Each row comes from the steps of one walk. Every step used is in the known rows, and no mark comes twice. Write the walk behind each row, first mark first.
Known rows:
N -> V -> Z -> C: [-1.11 -0.34 -0.07 -0.01  3.87  0.15 -0.69 -2.64 -0.24  0.93  0.57 -0.29
 -0.35 -1.48  0.80  0.25  0.36  0.74  3.07  1.31 -1.52]
N -> V -> Z -> U -> E -> C: [ 0.51  0.51 -0.68 -0.41 -0.79  1.20  0.22  0.68 -0.30  0.50 -2.95  0.91
 -0.03  2.06  0.50  2.44  0.32  0.43  2.82  0.06 -0.42]
N -> C -> E -> V -> Z: [-0.90  1.50  1.51 -1.26 -2.08 -0.02 -0.79 -1.44  0.71 -1.42  1.41  1.33
  0.12 -1.44  0.68  1.50 -0.54 -1.20  4.02  0.25 -1.31]
Z -> C -> E -> V -> N: [ 0.33  1.43  0.88  0.67 -1.18 -0.30 -0.96 -0.66  0.68  0.07  3.11 -1.31
 -0.57 -1.17 -0.59  4.79 -0.36 -0.55 -0.16  0.40 -3.47]
Z -> U: [-0.78 -2.36 -0.84  1.04  1.60 -1.14  0.55  0.36 -0.32 -1.54 -1.65 -0.90
  0.78  2.04  1.53 -3.55  0.22 -0.75 -2.25 -1.05  0.76]
Z -> C -> N: [ 0.21 -0.66  0.45  1.39  1.68 -0.68 -0.23 -0.82 -0.06 -1.17  1.17 -2.44
 -0.72 -0.90  0.86  0.06 -0.19  0.33 -1.89  1.65  1.13]
N -> C -> E: [ 0.20 -0.70  1.53 -0.25 -2.79 -0.56 -0.71  0.97  0.24 -4.85  1.16  0.53
 -0.11  0.57  0.85 -1.69 -0.18 -0.75 -1.90  0.87 -0.91]
Z -> V -> N -> C -> E: [ 0.36 -0.62  0.92  0.54 -3.09 -0.74 -0.42 -0.76  0.33 -0.99  1.54  1.53
 -0.57 -0.31  0.45  0.91 -0.79 -0.50 -0.74  0.67 -0.66]
Z -> V -> N: [-0.93 -1.15 -0.75  0.59  1.11 -1.37 -0.25 -1.56  0.09  2.32  1.27 -0.16
  0.55 -0.64  0.26 -1.54 -0.44 -0.15 -1.39 -0.41 -0.45]
U -> E -> C -> N -> V: [ 2.86  1.87  0.32 -0.37 -3.07  1.45 -0.09  1.78 -0.08  0.82  0.28 -0.58
 -0.55  0.23 -2.38  2.57  0.37  1.08 -3.11  0.06  0.67]
U -> E -> V -> N -> C: [-0.75  1.56  0.54 -0.86 -0.75  0.78 -0.77  0.57  0.59 -5.11  2.74  1.36
 -0.35 -0.85 -1.60  4.42 -0.14 -0.46 -1.26  0.50 -3.50]
N -> V -> Z: [-1.01 -0.38 -0.42 -1.36  2.32 -0.40 -0.17 -1.46 -0.21  2.63 -0.23  0.65
  0.71 -1.32  0.01 -3.71  0.37  0.48  2.77 -1.15 -1.52]
C -> N -> V -> Z: [ 0.23  0.34 -0.13 -0.99  1.05 -0.44  0.66 -1.17 -0.25  4.69 -0.71  0.33
  0.20 -2.22 -0.58 -3.13  0.00  1.11  3.16 -1.63  0.34]
S -> U -> N -> C -> E -> V: [ 0.69  0.59  0.49  0.28 -2.02  0.78  0.94  1.57 -0.21  0.69 -0.03  1.00
 -0.06  1.01 -1.44  1.00 -0.10 -0.49 -1.49 -0.20  1.55]
N -> C: [-1.05 -1.36  0.87 -0.26  1.14 -0.35 -0.81 -0.54 -0.02 -4.39  1.18  0.54
 -0.15  0.43  1.01 -3.03  0.07 -0.69 -2.31  1.56 -0.60]
Z -> U -> E: [-0.54 -1.65 -1.21  0.75  0.04 -0.46  0.52  2.78 -0.21 -6.03 -1.77 -0.83
  0.75  2.01  1.02  0.14  0.42 -0.43 -2.76 -1.00  0.35]
S -> U -> N -> V: [ 0.45 -1.24 -1.45  0.23  2.27  0.35  1.47  1.50 -1.06  4.90 -1.69  0.33
  0.63  1.07 -2.14 -4.07  0.80  1.26 -2.42 -1.63  1.32]
N -> V: [ 0.19 -0.82 -0.35 -0.24  1.49 -0.03 -0.31 -0.36 -0.24  0.97  0.94 -0.21
  0.66 -0.33 -1.42 -3.23  0.77  0.36 -3.46 -1.30 -0.71]
C -> N -> V -> Z -> U: [ 0.47 -0.75 -0.84  0.30  1.36 -0.33  1.52 -1.24 -0.49  4.74 -3.05  0.61
  0.10 -0.33  0.35 -2.59  0.08  0.84  3.07 -2.35  1.85]
E -> C -> N -> V: [ 2.65  1.05  0.73  0.04 -1.54  0.86 -0.04 -0.59 -0.23  5.39  0.46 -0.53
 -0.48  0.26 -1.93 -1.15  0.13  0.70 -2.86 -0.04  1.08]
U -> N -> C -> E -> V: [ 0.46  1.16  0.54  0.03 -2.53  0.66 -0.62 -0.43  0.94 -1.03  2.23  0.93
 -0.13 -0.51 -1.18  2.06 -0.18 -1.09 -1.65 -0.33  2.29]
N -> V -> Z -> U: [-0.76 -1.62 -1.09  0.02  2.55 -0.30  0.82 -1.35 -0.50  2.59 -2.63  0.93
  0.65  0.64  0.99 -2.99  0.44  0.21  2.88 -1.91 -0.02]
S -> U -> N -> V -> Z: [-0.67 -0.81 -1.49 -0.80  2.94  0.07  1.54  0.43 -0.97  6.53 -2.98  1.11
  0.63 -0.03 -0.66 -4.34  0.37  1.24  3.61 -1.34  0.58]

Which walk is each row?
[-0.92  0.77  0.94 -0.53  0.87  0.14 -0.75 -1.87  0.40 -0.37  2.97  1.34
 -0.36 -0.73 -1.01  0.69 -0.31 -0.97 -0.92  0.49 -3.11]	E -> V -> N -> C
[ 0.14  0.18  0.51 -0.04 -0.12 -0.05 -0.61 -1.06  0.07  0.27  0.51 -0.33
 -0.38 -1.39  0.62  1.54  0.09  0.64  3.38  0.62 -1.77]	N -> V -> Z -> C -> E
[-1.92 -1.87 -0.82  0.31  2.41 -0.30  0.50 -1.61  0.10 -0.50 -2.89  2.12
 -0.09  1.19  3.03 -2.62 -0.38 -0.70  4.50  0.58  2.83]	V -> Z -> U -> N -> C
[ 0.37  1.01  1.57 -0.27 -2.82  0.31 -0.86 -0.25  0.59 -3.10  2.56  0.48
 -0.02 -0.35 -0.72  1.89 -0.10 -1.28 -2.11  0.04 -0.47]	N -> C -> E -> V
[-0.74  1.69  0.51 -1.05 -1.88  0.32 -0.46 -1.50  1.05  0.80  0.95  1.75
 -0.04 -1.57  0.31  1.79 -0.59 -1.05  4.43 -0.03  1.48]	U -> N -> C -> E -> V -> Z
[-0.96 -0.27 -1.07  0.25  4.02  0.47 -0.54 -2.86  0.14  2.90  0.22  0.18
 -0.44 -1.56  0.56  0.41  0.30  1.00  3.55  0.92  1.32]	U -> N -> V -> Z -> C
[-1.01 -0.16  0.35  0.31  2.42 -1.03 -0.14 -1.96  0.09  0.56 -0.18 -1.63
 -0.64 -2.01  2.32 -0.31 -0.57  0.51  4.28  1.89  0.32]	V -> Z -> C -> N
[-0.90 -0.20 -1.37 -1.07  2.47 -0.01  0.04 -1.54  0.16  4.88 -0.61  1.08
  0.65 -1.51 -0.38 -3.48  0.31  0.70  3.28 -1.43  1.25]	U -> N -> V -> Z
[ 0.26 -0.28  1.54 -0.62 -3.10 -0.86 -0.44  1.02  0.30 -2.70  1.28  1.41
 -0.42  0.19  0.61 -1.67 -0.53 -0.58 -0.12  0.49 -3.83]	V -> N -> C -> E
[-0.50  0.51 -1.23  0.29 -1.30 -0.36  0.78 -0.62  0.76  3.57 -1.94  0.33
  0.80  0.15  1.00  1.16 -0.35 -1.06  4.46 -2.63  2.91]	C -> E -> V -> Z -> U -> N
[ 0.36  1.49  0.56 -0.62 -2.78 -0.76 -0.27  0.52  0.73  1.92  2.25 -0.40
  0.56 -1.08 -1.49  0.85 -0.34 -0.83 -0.44 -2.07 -3.41]	C -> E -> V -> N
[-0.61 -2.28 -1.85  1.38  1.84 -0.74  0.75  0.18  0.09  0.58 -2.08 -0.36
  0.74  1.93  1.15 -3.43  0.23 -0.59 -1.53 -1.36  3.60]	Z -> U -> N
[ 0.58 -0.43 -0.38  0.60 -1.67  0.41 -0.08  2.40 -0.14 -3.77 -2.07 -0.90
  0.06  3.50  1.13  1.84  0.12 -0.59 -2.18  0.88  0.38]	Z -> U -> E -> C
[ 1.68  1.56  0.60 -0.45 -3.21  0.40 -0.27  2.32  0.15 -1.51 -0.13 -1.51
 -0.42  0.63 -0.26  1.58 -0.22  0.33 -2.17  1.15  0.57]	U -> E -> C -> N
[-1.75  1.25 -0.59 -1.41  1.16  0.09  0.88  2.36 -0.55 -0.95 -1.59 -0.32
  0.89 -0.50 -0.48  1.91  0.10  0.29  3.35 -0.58 -2.19]	S -> U -> E -> V -> Z
[-0.55 -0.99 -0.57 -0.35  0.41 -0.40  1.00  4.73 -1.04 -4.34 -1.71 -1.10
  0.80  1.48 -0.34 -1.35  0.46  0.63 -2.55 -0.18 -1.86]	S -> U -> E
[ 1.48  0.61  0.93 -0.04 -1.66 -0.23 -0.22  0.02  0.01  2.99  0.10 -1.49
 -0.27  0.72  0.29 -2.14 -0.36 -0.04 -1.59  0.97  1.00]	E -> C -> N
[-0.85 -1.13  0.32  0.57  0.86 -0.59 -0.49 -2.27  0.16 -0.42  1.69  1.56
 -0.43 -0.36  0.55 -0.42 -0.65 -0.48 -1.34  1.40 -0.44]	Z -> V -> N -> C
[ 0.57  0.24  0.21 -0.54 -1.44  0.45  0.55  4.24 -1.01 -2.01 -1.88 -1.09
  0.12  3.00 -0.06  0.30  0.18  0.37 -2.23  1.68 -1.92]	S -> U -> E -> C
[ 0.26  1.03  0.81  0.88 -0.93  0.08 -1.01 -0.77  0.56 -2.05  2.94 -2.06
 -0.19 -0.83 -0.31  4.68 -0.01 -0.78 -1.90  0.73 -0.59]	Z -> C -> E -> V
[ 1.43 -0.17  0.20  1.35  1.85  0.45  0.00 -1.45 -0.31  1.22  1.45 -1.46
 -0.87 -1.30 -1.18  0.98  0.40  1.18 -2.80  0.52  1.21]	Z -> C -> N -> V
[ 0.58 -1.84 -0.17  1.35 -2.32 -0.11  0.60  0.83  0.28 -2.68 -1.66  1.29
 -0.28  2.33  1.44 -1.12 -0.17 -0.96 -1.30 -0.22  3.41]	Z -> U -> N -> C -> E
[-0.73 -1.81 -0.14  0.27  1.91  0.02  0.93  1.21 -0.82 -0.46 -1.48  1.05
 -0.14  1.88  0.25 -3.88  0.03  0.10 -1.52  1.21  1.41]	S -> U -> N -> C
[-0.72  2.42  0.02  0.00  0.96  0.50 -0.36 -0.80  0.54 -2.28  1.16 -1.72
 -0.65 -2.92  0.19  7.03 -0.38  0.41  3.64  1.25  0.36]	U -> E -> V -> Z -> C -> N
[ 3.09  0.77 -0.35  0.92 -2.76  1.50  0.90  1.87 -0.45  0.83 -2.15 -0.24
 -0.64  2.24 -1.43  3.12  0.37  0.87 -3.04 -0.68  2.23]	Z -> U -> E -> C -> N -> V
[-1.98  1.75 -0.23 -0.39  2.18  0.50 -1.15 -0.92  0.56 -4.30  1.64 -1.33
 -0.16 -2.00  0.71  6.68 -0.03 -0.18  3.28  1.63 -1.51]	U -> E -> V -> Z -> C
[ 1.52 -0.27 -0.09  0.08  0.19 -0.05  0.49 -0.19 -0.33  2.98  0.49 -0.48
  0.17 -1.15 -2.05 -2.86  0.46  0.97 -3.09 -1.88  1.16]	C -> N -> V
[ 0.39  0.85  0.29 -0.78 -1.93  0.33 -1.00  2.25  0.15 -3.61  0.39 -1.19
  0.11  1.53  0.20  1.28  0.12 -0.21 -2.32  1.63 -1.25]	U -> E -> C
